What can hang from each mark
tibit: biset vabe
dipid: disa
vefanug: disa
biset: zemen
sivega: nomab
disa: bano dizi
vabe: tibit
bano: disa tozoza
tozoza: dipid nifiz vefanug
nomab: dizi vabe
zemen: bano biset dizi nifiz sivega

Every row comes from one small tree of marks. The marks that hang from a mark follow it in brackets, in alphabetical order. Every link used is in the known rows. Which tree was each row made from?
Known rows
vabe{tibit{biset{zemen{bano dizi}}}}:   4  -8  -2   5  12  13  -4 -10   0   8 -15 -29 -20  27 -29  14  -4 -17  27  12 -14  -3   2  12  16 -15   5  -8   7 -30  11  18  27
bano{disa{dizi} tozoza{dipid}}: -22   9 -12 -26 -14   6   7  17 -11 -53  14  -2 -22   9   0   7  13  14 -18   3 -29 -47  22  36   5  15  39  -9  15 -39   9  -1   5
tozoza{dipid{disa} nifiz vefanug}:  -6 -13  35 -43 -41  -3 -19  -9  30 -16 -28  23 -62  12  -5 -14  46  12 -82  -1 -62 -41  -7  25  26   5  35 -19 -11 -14   3  -2 -34
bano{tozoza{vefanug}}: -11  -1  14 -33  -9  -9   3  14   7 -22   2  12 -16   7 -19  10  15   2 -35   4  -9 -32  13  21   6   6  22 -11  -3 -28   0  -5 -34
bano{disa{dizi} tozoza{dipid vefanug}}: -24   7   1 -27 -20   9   8  20  -5 -56  14   4 -36  11  -7  -4  26  11 -34   0 -51 -55  23  41  18  13  38 -18  14 -38   4  -5 -11
tibit{biset{zemen{bano}} vabe}:  14   6 -15  10  31  -3 -12  10  27 -20 -18 -37 -30  62 -21   0 -16   2  32  11 -48  -9  28   1  27  18   3  -1 -16  -8  16  26   9
sivega{nomab{dizi vabe}}:   5  11  10 -17   2 -10   4 -18 -17   9 -12 -21 -12  -1 -13   9  -9  37  -3  -8  -4  -3 -16  18  10   3  21   5 -36 -28  25  14  -4
vefanug{disa{bano}}:  -9   6 -12   0   4  -8 -16 -17  10  -9  10 -29  -6   3 -46  17  -3   1   3   6 -20  -2  10 -20  -4  -6  18 -18  11 -19   2  14   8
disa{bano}:   1   6 -10   1  -1   6 -19 -29   5  -4  -3 -17 -20  13 -18  23   2  10  -1 -12  -9   7  -5   5  15  16  12 -21  16 -13  -1   6  -3
dipid{disa{bano dizi}}:   5  10 -12 -27   6  -2   6 -18  27  -6   7 -41 -28 -10 -11  13   9   8  -9   5 -18  15   1  -4  21  22  33 -30   7   5   2  -6  -3
sivega{nomab{vabe}}:   4  11  14 -13   1  -6 -19 -17  -8   9 -26 -25  -7   5 -15   4 -23  31   0   5  -3  -1   6  14   5   0  16   4 -33 -27  21  14  -9
bano{disa tozoza{nifiz}}:  -4  15 -23 -37 -17 -15  14   0   3 -36  -8  30 -27  16   1   9  17  15 -19   5 -13 -45  46  26  -4   5  37  -4  -7 -51  11 -13   3
sivega{nomab{dizi vabe{tibit{biset{zemen}}}}}:   9   7   2 -13   3  -4   9 -24 -18  12 -22 -31 -16   9 -15   9 -11  29  20  -6  -9  -1 -15  20  16  -8  13   8 -36 -31  30  21  15
tozoza{dipid{disa{bano dizi}} nifiz vefanug}:  -6 -20  23 -40 -35   7 -14 -18  30 -19 -19   1 -64  14  -5  -8  50  12 -74 -10 -77 -29 -21  28  37  19  37 -30  11   0   4  -8 -29
biset{zemen{bano sivega{nomab}}}: -11  -9  12 -28  -4  27 -50  -3  -2  17 -21 -26 -17   7 -29  19   3   6   2 -16 -27   8  41  12 -25  12  -6 -13 -15  -2  -1  21  46
vefanug{disa{bano{tozoza{dipid nifiz}} dizi}}: -17 -15 -19 -19   2  -4  -3  -7   6 -24  15 -39  -5   5 -33  22  11   1 -11   2 -44 -13  -8   1   2   9  28 -21  30  -9  11   3   6
disa{bano dizi}:  -1  -4 -18   2  12  10  -7 -20  -5  -5  15 -53 -14   4 -18  23   3   3   1  -9 -33  18 -21  11  20  30  20 -29  34   9   7  -2  -1
biset{zemen{bano{disa} dizi nifiz sivega{nomab}}}: -21 -14  18 -25 -13  26 -35  -2  14   1 -16 -30 -32  25 -23  29  23  -9   6 -24 -49 -16  36  21 -28   9   7 -18   4 -12 -13  19  65
biset{zemen}:  -7   4   5  -6   0 -11 -28   3  -8   3  -7 -12 -18   3 -22  21  -4   2   8  -2  -9   6  29  -7 -18   6  -5  -4 -19  10   4  18  12
tibit{biset{zemen{dizi}}}:   9   1   1   3  31  -7  -7  10  16 -16 -12 -26 -28  34 -14  24  -8 -10  21   6 -34  -7   9   5  19   2   5   2 -12 -11  10  16   6
sivega{nomab{dizi vabe{tibit{biset}}}}:  11   8   4 -11   4  -2  13 -25 -17  11 -21 -28 -13   9 -14   4 -12  31  13  -2  -6  -4 -23  23  22  -9  22   7 -33 -40  29  17   5
bano{disa}:  -2  35 -12   3  -5  -6  -8  -6  -9 -21   2   6 -28   7 -18  -2  -3  10  -4  10 -12 -20  41   5  -2   1  29  -9 -12 -42   1   8   8
tibit{vabe}:   9  20  -8   6  11 -18 -17   5  14 -11   0 -14 -14  31 -13 -11 -19   9  -8  19 -16 -10  12 -10  10  15  22  -6 -14 -18   6  17 -17
sivega{nomab{dizi vabe{tibit{biset{zemen{nifiz}}}}}}:   5   0   9 -14  -3  -5  14 -26 -14  10 -26 -34 -16  12 -15  11  -6  27  20 -10 -14  -7 -22  26  11  -9  16   6 -31 -31  23  21  17
nomab{vabe{tibit{biset{zemen}}}}:  13  21  -6   8 -10 -10   4 -26  -2  11 -13 -22 -32  12 -22  10 -33  -7  18   3 -16  -6  -7  -1  10  -9   3  -1  -5 -20  17  26   1
sivega{nomab{dizi}}:   1  -1  13 -21  14  -2  -5  -7 -18   5 -13 -18   1   0 -12   8   7  39  -6   0   5  -1  -9  22   8   1  26   3 -39 -33  19   6   2
sivega{nomab{dizi vabe{tibit{biset{zemen{bano}}}}}}:   5   1   5 -14   4   6   7 -25 -18  15 -21 -34 -19  13 -21  11  -7  28  22 -10 -11   1 -13  24  15  -4  11   3 -30 -31  32  20  20
zemen{biset nifiz sivega}: -10 -18  34 -56 -35  14 -20   6  42 -18 -32 -28 -35   7 -20  19  -4 -22 -23  -6 -28 -28   0  26 -20   0  32  -3  15 -33 -31  28  17

Write each row's tree
 -4 -13  -2  -8  -2  11   5 -11   2   0 -23 -27 -14  27 -28  16   1 -14  25   7 -11 -12   3  26   7 -17   5  -6   7 -32   6  15  27
vabe{tibit{biset{zemen{bano{tozoza} nifiz}}}}
-12 -25  -9 -27 -11  14   0 -14   5 -26   5 -28 -29  18  -7  21  29   8 -31 -19 -57 -16 -30  37  30  35  26 -31  40   1  10 -13 -15
disa{bano{tozoza{dipid nifiz vefanug}} dizi}
  8   1  -5   4   8   5  -3 -14  -5   6 -21 -24 -15  20 -25   8 -13 -10  26  16  -9  -1   3  10  14 -20   6  -3  -7 -30  10  20  19
vabe{tibit{biset{zemen}}}
-19 -27  18 -21 -30   6 -24 -14  10 -22  -8  -9 -45  19 -28  -4  41   3 -66  -8 -91 -36 -24  20  23   6  29 -26  22  -6   6   1 -21
tozoza{dipid nifiz vefanug{disa{bano dizi}}}
  0 -11   3  -3   1  19  -6 -14   8   9 -20 -31 -21  28 -27  16   1 -24  19   3 -26  -9  -3  20   6 -16   8 -11  12 -32  -1  21  37
vabe{tibit{biset{zemen{bano dizi nifiz sivega}}}}
-14 -17 -13 -19   0  16  -3  -9  -1 -27  14 -40 -13  12  -6  29  13   9 -10 -16 -33  -9 -28  29  23  34  23 -27  44   0   8  -4  -3
disa{bano{tozoza{dipid}} dizi}
  4  12  -9 -41  -6  -8   7 -16  39 -15  -5  -9 -29  -3  -6  17  12  15 -11   3   5  -3  17   0  18  13  30 -23  -4 -17   0  -4  -6
dipid{disa{bano{tozoza}}}
-29 -22  16 -26 -18   3 -14   6   5  -2 -13 -20 -20  20 -33  36  22  -7   8 -20 -15 -11  27  21 -31  11  -7 -11   7  10  -7  11  30
biset{zemen{bano{tozoza} nifiz}}
  4  -4  -4   3   8  14  -5 -13  -6  10 -20 -29 -17  24 -31   9  -8 -12  26  11 -11   0   7  14  12 -17   3  -7   1 -29   9  19  24
vabe{tibit{biset{zemen{bano}}}}
-15 -17  19 -67 -17  41 -11  29  48 -35   0 -12 -66  26 -27  27  21 -32 -24  -9 -50 -48  43  31  10  17  38 -24  39 -59 -13  13  30
zemen{bano{disa tozoza{vefanug}} biset dizi sivega}
-12   5  -4 -17  -8  27 -37   0  -6   4  -1 -25 -33   2 -29  16   6  -8   2 -17 -42   2  50   7 -26  17   1 -21   1   2  -4  18  51
biset{zemen{bano{disa{dizi}} sivega}}
  7   1   1 -12  14  14 -10  -5   8  -2 -23 -33 -33  27 -21  16  -7   3  19 -14 -44  -4  11  21  12   8   2  -1 -18 -16  13  25  25
tibit{biset{zemen{bano sivega{nomab{dizi vabe}}}}}
-12  18 -24 -24   1  -6  20  14  -9 -41  18  -6 -15   3  -6   9   5   7  -4   9 -17 -32  35  25  -1  14  37 -12   8 -37   9  -9   6
bano{disa{dizi} tozoza}
 -2 -16 -26 -27   3   3   8 -18   2 -16   8 -35 -14  13  -6  30  16   6  -9 -12 -33  -1 -19  25  17  35  26 -27  37   2  13 -17  -4
disa{bano{tozoza{nifiz}} dizi}
  7   8   6 -14  -2  -4   8 -25 -22  16 -15 -23 -10  -1 -15   5 -10  32   6  -5   2  -2 -22  19  12  -7  23   3 -32 -38  28  16   5
sivega{nomab{dizi vabe{tibit}}}
 10  -1  -7   1  35  -3  -3  21  38 -31  -8 -33 -39  71 -17   5  -3  -6  21   8 -60 -23  21   5  36  20   8  -6  -6 -13  15  18   1
tibit{biset{zemen{bano{tozoza{vefanug}} dizi}} vabe}
-16  -7   9 -46 -13  -3   3  17  15 -33   0  -1 -15   0   2  16  15  11 -34   6  -7 -34   0  26   5  12  31  -9   5 -21   7   1 -16
bano{tozoza{dipid{disa{dizi}}}}
  1   4  -9 -42   1  -1  16 -11  33 -17   8 -32 -32  -8 -10  14  19   7 -18   2 -22   1   5   5  26  23  36 -32  10   0   2 -13 -13
dipid{disa{bano{tozoza{vefanug}} dizi}}
 13   1  -7  13  29 -16  -1  13  41 -31 -15 -38 -32  68  -8   8 -12  -7  28  10 -56 -23   7   0  26  13  12   2 -12 -10   7  27   9
tibit{biset{zemen{dizi nifiz}} vabe}
  8   5   7  -9   3   2 -12 -23 -10  12 -35 -36 -10  14 -17   5 -25  25  23   7  -9   0   7  17  12 -10   8   7 -32 -29  26  21   9
sivega{nomab{vabe{tibit{biset{zemen}}}}}
  3  -2 -11 -47  -4  -5  17 -15  36 -15   2 -27 -35  -4  -7  12  23   8 -25   1 -29  -2   3   9  25  24  37 -31   9   1   5 -17 -12
dipid{disa{bano{tozoza{nifiz vefanug}} dizi}}
-26 -19  19 -12 -15   4 -23  -2   1   8 -15 -27 -24  17 -38  30  17  -8   9 -18 -20   0  25  14 -32   9  -8 -14   5  16  -8  17  30
biset{zemen{bano nifiz}}
-11  -2  12 -23 -15  12 -20  -8  16 -21  -3 -23 -32   2  -4   9  16  15 -31  -3 -30 -12 -16  15  23  18  29 -21  14  -3   2  11  -6
tozoza{dipid{disa{bano dizi}}}
 10  -4  19 -59 -19  19 -14  -6  17  -1 -29 -31 -34  -4 -15   9 -22   7  -6  -2 -18 -13  -2  21   6  -3  31   5 -17 -50   6  32  20
zemen{biset sivega{nomab{dizi vabe{tibit}}}}
  9  16  -6   1 -15 -16  40 -29 -11  11   2 -19 -41   7 -20  18  -7  -3  15 -20 -20 -11 -47  11  10  -8  13  -1  -4 -21  16  26  11
nomab{dizi vabe{tibit{biset{zemen{nifiz}}}}}
  5   7  -5 -47 -12  -8  10 -20  43 -15 -10  -2 -39   1  -7  13  23  14 -26   0 -12  -9  15   5  23  12  33 -26  -4 -16   0 -11 -14
dipid{disa{bano{tozoza{nifiz vefanug}}}}
  5  -3   0  -2  -3  12  -6 -16   3   5 -26 -27 -16  20 -22   8  -9 -16  18   9 -21  -8  -2  17   5 -21   9  -6   0 -33  -1  22  30
vabe{tibit{biset{zemen{nifiz sivega}}}}
  4  -9  -5 -12   7  20  -3  -7   7   3 -15 -23 -18  26 -22  16  -2 -19  19   7 -19 -12   5  18  11 -15   9 -10   9 -38   7  17  32
vabe{tibit{biset{zemen{bano{tozoza} dizi sivega}}}}
 -9 -22 -18 -26  -6  11  -1 -15   2 -24   5 -33 -19  16   1  29  21  10 -19 -17 -41 -12 -30  33  21  36  26 -26  42   1  13  -9  -4
disa{bano{tozoza{dipid nifiz}} dizi}
-13 -10 -24 -19   8  -9   3  -9   7 -18  17 -42  -1   3 -37  23   7  -2  -4   5 -39  -5  -1  -6  -1   7  28 -22  26  -8  12  -2   6
vefanug{disa{bano{tozoza{nifiz}} dizi}}
-17  -5   8 -32  -1 -11   8  17   9 -25  14  -8  -8   1 -31   9  13  -5 -30  11 -25 -29  13  12   2   2  28 -15   5 -23   3  -5 -26
bano{tozoza{vefanug{disa{dizi}}}}
 -9   6 -16 -37 -13  -9  23   6  -1 -39   6   9 -37  12  -7  -2  29   5 -35   5 -51 -44  34  34  10  14  42 -17   7 -35  11 -23 -12
bano{disa{dizi} tozoza{nifiz vefanug}}
  1   2  12 -21   0   5 -38  -1  10  10 -11 -22 -23   6  -9  28  -8  -2   2 -12 -35  -3  20  -5 -14   9   4  -8 -17  -3   2  24  33
biset{zemen{dizi sivega{nomab{vabe}}}}
 22  12 -14  -1  29   0 -21   7  31 -22 -29 -37 -22  55  -6 -10 -27  11  24  12 -55 -13  26   2  26  13  11   4 -35 -21  12  30  15
tibit{biset{zemen{sivega{nomab}}} vabe}
-13 -19  17 -59 -28  -7   4   9  24 -32 -11  15 -36   9   1   4  39  10 -63   1 -38 -46  -2  34  17  14  36 -15   2 -19   7 -12 -31
bano{tozoza{dipid{disa{dizi}} nifiz vefanug}}
-28 -14  19 -34 -16  -1  -4  22   7 -38  10  -2 -15   5 -24   7  21   2 -44   4 -37 -45  -1  23   8   3  27 -14  13 -25   4   3 -26
bano{tozoza{dipid vefanug{disa{dizi}}}}
 -5   8 -30 -35  -7 -12  23   4  -4 -36   4   5 -22  10   2   7  16   9 -18   7 -29 -37  34  31  -1  16  43 -10   6 -36  16 -19   5
bano{disa{dizi} tozoza{nifiz}}
